In the rows, 128 means zero.
Known rows, with every step that occurs:
rarof -> nozal: [148 103 125 130 137 103 107  99 130 123 128 131 129 123 135 127 121 122
  96 159 130 155 109]
kotul -> teka: [143 132 128 140  88 129 128  84 135 142  94 102 116 106 104 134  59 112
 108 116 147 137 146]
teka -> duro -> nozal -> nareg: [138 108 115 116  79  93  73  90 150 125 104 127 113  88 129 100 202 112
 112 164 151 182 151]
ropeze -> teka -> pota -> lodiz -> duro -> nozal: [138 150 136 114  78 105  85 125 136 138 105 144 124  96 158  89 192 195
  76 103 160 173 161]
nareg -> nozal -> ropeze -> lodiz -> duro -> teka: [ 73 150 126 101  82 105 110 110 121  98 129 144 144  77 124 106 173 120
  80 111 148 177  97]
nareg -> nozal -> ropeze -> teka: [ 88 132 149 107  92 107 128 110 118 144 121 165 126  72 114 119 189 119
  92 108 129 158 127]
duro -> teka -> pota -> lodiz: [142 123 111 115  89 119  66 128 127 130 100 107 117  77 156  99 147 178
 111  85 146 169 109]
ropeze -> lodiz -> duro -> nozal -> nareg: [106 158 124 105  87  99 104  96 138  77 113 123 146 125 143 118 155 135
  72 127 163 177 122]
teka -> duro -> nozal -> nareg -> lodiz -> pota: [128 122 116 124  79  97  85  87 155 112 115 118 105  82 150 100 196  93
 130 154 154 196 151]
kotul -> teka -> duro: [148 141 111 143  89 120 101  79 145 144 102 108 114  95 106 106  91 106
  98 145 162 139 160]
nozal -> ropeze -> teka -> duro: [112 155 136 114  86 113  92  88 137 163 100 135 123  87 112  88 202 127
  67 154 138 174 146]
nareg -> teka -> pota -> lodiz -> duro -> nozal: [162 139 125 104  63 112 130 128 150 114 121  93 115  59 177 103 155 133
  98 122 194 183 147]
teka -> duro -> nozal: [160 119 109 125  80  96  66  94 151 121 104 136 121  92 127  86 177 123
 101 155 165 177 137]
teka -> duro -> nozal -> ropeze -> lodiz: [133 139 114 114  70  96  75  92 149 121  98 132 136  81 125  71 192 137
  85 164 161 179 136]
teka -> duro -> nozal -> ropeze -> lodiz -> pota: [132 150 115 123  64  97  83  91 154 116  95 132 123  89 138  68 173 140
 103 159 155 198 144]
ropeze -> lodiz -> pota: [125 167 131 124 119 118 125  95 132 101 108 129 123 144 163 119  71 141
 103  93 149 152 117]
teka -> pota -> lodiz -> duro -> nozal: [157 167 129 123  74 110  97 136 146 109  99 118 118 101 173  92 159 188
 101 128 155 191 152]
nozal -> nareg -> teka -> duro: [121 112 126 100 103 110 125  88 143 136 131  91  99  68 144 139 180  62
 112 152 167 163 146]
teka -> pota: [154 132 132 122 111 117  96 128 144 128 100 138 124 112 171 115 121 117
 124 108 148 138 150]
teka -> pota -> lodiz -> duro: [154 179 128 124  95 119 107 134 142 115 103 114 114 112 172 101 144 176
  95 131 151 175 148]
rarof -> nozal -> ropeze -> lodiz: [118 128 130 119 126 103 112  94 129 120 120 123 147 109 131 110 136 138
  77 166 126 155 108]
nozal -> nareg -> lodiz: [103 122 139 111 124 120 120  90 132 113 120  94 112  82 140 161 178  62
 127 128 133 151 123]
nozal -> nareg: [116 116 140 112 113 116 122  93 131 131 108 109 104 114 132 157 157  97
 122 136 120 160 135]
rarof -> nozal -> ropeze: [126 116 134 125 116 108 118  96 134 134 117 121 131 108 123 115 142 122
  92 186 112 175 114]
pota -> lodiz: [152 154 134 126 111 127 134 111 123 133 102  95 100  96 127 125 135 196
  87 131 131 173 110]
kotul -> teka -> duro -> nozal -> nareg -> lodiz: [131 114 114 132  67 109  97  74 151 131 104  94 117  56 111 112 143  90
 117 146 166 155 166]
nozal -> ropeze -> teka: [107 148 150 112  86 119 117  95 129 160  94 132 124  96 109 110 178 130
  77 131 124 172 134]
teka -> duro -> nozal -> nareg -> lodiz: [131 111 113 115  85  96  72  89 151 114 116 115 117  66 136 104 218  91
 117 160 159 178 142]

Rows:
[113 169 107 108  99 111  70 110 134  80 119 125 154 123 162  95 132 134
  68  98 179 155 107]
ropeze -> lodiz -> duro -> teka -> pota
[128 152 106 118  71 115  71 117 142  94 117 122 130 121 155  95 149 107
  91 122 163 188 118]
lodiz -> duro -> teka -> pota
[116 161 135 115  37 103 108  96 146 108  99 135 134 113 117  93 194 127
  71 160 145 217 139]
lodiz -> duro -> nozal -> ropeze -> teka
[131 138 113 131  57 109  94  76 149 136  89 108 133  73 102  84 119 134
  92 146 165 157 161]
kotul -> teka -> duro -> nozal -> ropeze -> lodiz
[125 127 140 120 116 106 105 113 129 156 118 130 129  89 142  96 177 182
  77 157 118 174 138]
rarof -> nozal -> ropeze -> teka -> pota -> lodiz
[130 135 126 105  49  99 114 110 157  93 117 112 123 100 160 115 183  88
 109 150 172 204 158]
lodiz -> duro -> nozal -> nareg -> teka -> pota
[ 94 135 122 107  96 114  88 102 140  95 128  92 122  86 159 136 197  58
 119 126 153 174 127]
nozal -> nareg -> lodiz -> duro -> teka -> pota
[153 154 124 138  52 120 118 113 148 127  87  98 118  87 137 100  97 175
 107 122 159 169 177]
kotul -> teka -> pota -> lodiz -> duro -> nozal
[123 115 145 109  50 102 102  99 138 144  86 138 130  81 110  98 195 147
  96 127 131 190 137]
duro -> nozal -> ropeze -> teka
[119 105 138 117  71 103 116  94 145 101 107 109 108  83 149 134 172  95
 152 120 135 197 134]
duro -> nozal -> nareg -> lodiz -> pota
[144 189 127 129  92 124 130 110 130 107 112  95 106 116 131 114 145 186
  64 156 142 199 117]
pota -> lodiz -> duro
[124 127 138 109  61 102 108 100 139 113  86 126 144  85 120  98 166 151
  98 131 140 182 119]
duro -> nozal -> ropeze -> lodiz
[138 177 133 122  52 114 127 108 138 108  98  93 112  98 121  95 180 200
  73 169 135 230 122]
pota -> lodiz -> duro -> nozal -> ropeze
[ 92 133 151 105  92 106 115 124 125 147 118 171 127  66 136 110 190 121
 101  98 133 152 143]
nareg -> nozal -> ropeze -> teka -> pota
[136 156 130 108  58 110 138 105 137 105 118  77 101  79 137 118 184 172
  81 157 156 220 128]
pota -> lodiz -> duro -> nozal -> nareg -> teka
[119 142 128 114  55 100 104  97 148  88 109 117 120 127 130 122 179 103
  99 161 146 212 140]
lodiz -> duro -> nozal -> nareg
[152 132 129 138  86 125 113 105 146 143  89 113 121 101 136 119  63 113
 125 105 154 127 173]
kotul -> teka -> pota
[158 153 126 107  86 120 137 125 146 120 128  90 110  68 179 109 141 123
  92 123 190 174 142]
nareg -> teka -> pota -> lodiz -> duro
[ 90 176 124 106  75 117 101  95 132 102 104 111 148 106 122  93 157 132
  64 141 143 189 100]
nozal -> ropeze -> lodiz -> duro -> teka
[ 96 178 122 106  74 116  91 109 139 103 102 117 152 107 144  85 159 132
  73 132 149 179 118]
nozal -> ropeze -> lodiz -> duro -> teka -> pota
[116 116 125 108  95  95  68  84 138 141 122 139 123  68 131 102 239 113
  86 122 162 160 152]
ropeze -> teka -> duro -> nozal -> nareg -> lodiz
[122 111 127 109  88  93  65  87 139 153 110 149 119  83 125  99 224 138
  82 128 158 163 158]
ropeze -> teka -> duro -> nozal -> nareg
[162 109 112 106  72 101 108  95 152 125 131 106 115  52 140  99 169  79
  98 146 201 169 135]
nareg -> teka -> duro -> nozal
[158 129 112 109  99 115 115  93 147 132 137 102 109  65 144 110 149  68
  89 145 197 156 130]
nareg -> teka -> duro
[ 80 165 137 106  93 107 131 110 124  98 126 152 142  86 126 113 166 116
  80 127 144 169 110]
nareg -> nozal -> ropeze -> lodiz -> duro
[120 183 121 115 113 113 103  97 134  80 121 127 147 144 146 115 120 129
  57 124 169 151 109]
ropeze -> lodiz -> duro
[111 150 123  97  81 100 119  93 141  78 126 111 144 103 150 119 157 114
  72 126 188 171 121]
ropeze -> lodiz -> duro -> nozal -> nareg -> teka
[112 155 110 120  92 122  91  93 136  76 137  96 134  87 142 118 168  61
  90 122 167 174  86]
nareg -> lodiz -> duro -> teka
[142 126 114  98  69 102 112  91 151 121 124 102 130  48 139  87 179  95
  82 148 200 173 131]
nareg -> teka -> duro -> nozal -> ropeze -> lodiz
[ 96 148 134 113 109 117 120  89 138  94 130  93 114  97 145 152 189  53
 111 146 144 171 127]
nozal -> nareg -> lodiz -> duro
[139 107 112 113  89 114  60 121 133 126 106 124 129  89 156 102 137 121
 123  84 152 158 111]
duro -> teka -> pota
[ 90 136 139 108  93 102 108 106 123 147 127 168 124  65 116 103 210 115
  82 127 138 162 135]
nareg -> nozal -> ropeze -> teka -> duro
[139  96 138  98  60  99 119 115 145 126 103  94 107  51 158 125 187 142
 130 121 159 188 152]
duro -> nozal -> nareg -> teka -> pota -> lodiz
[162 117 131 105  98 119 130 120 147 131 125 107 118  72 176 123 123  74
 117 104 189 141 142]
nareg -> teka -> pota
[ 88 134 123 109  97 116 101  90 134  93 132  85 118  88 140 144 197  58
 111 133 143 182 111]
nozal -> nareg -> lodiz -> duro -> teka
[142 156 131 115  74 108 105 132 146 112  98 108 111  99 171 105 176 180
 110 137 144 196 161]
teka -> pota -> lodiz -> duro -> nozal -> nareg
[137  80 136  98  60  97 115 112 149 122 106 109 115  63 157 130 179  96
 139 118 162 176 155]
duro -> nozal -> nareg -> teka -> pota
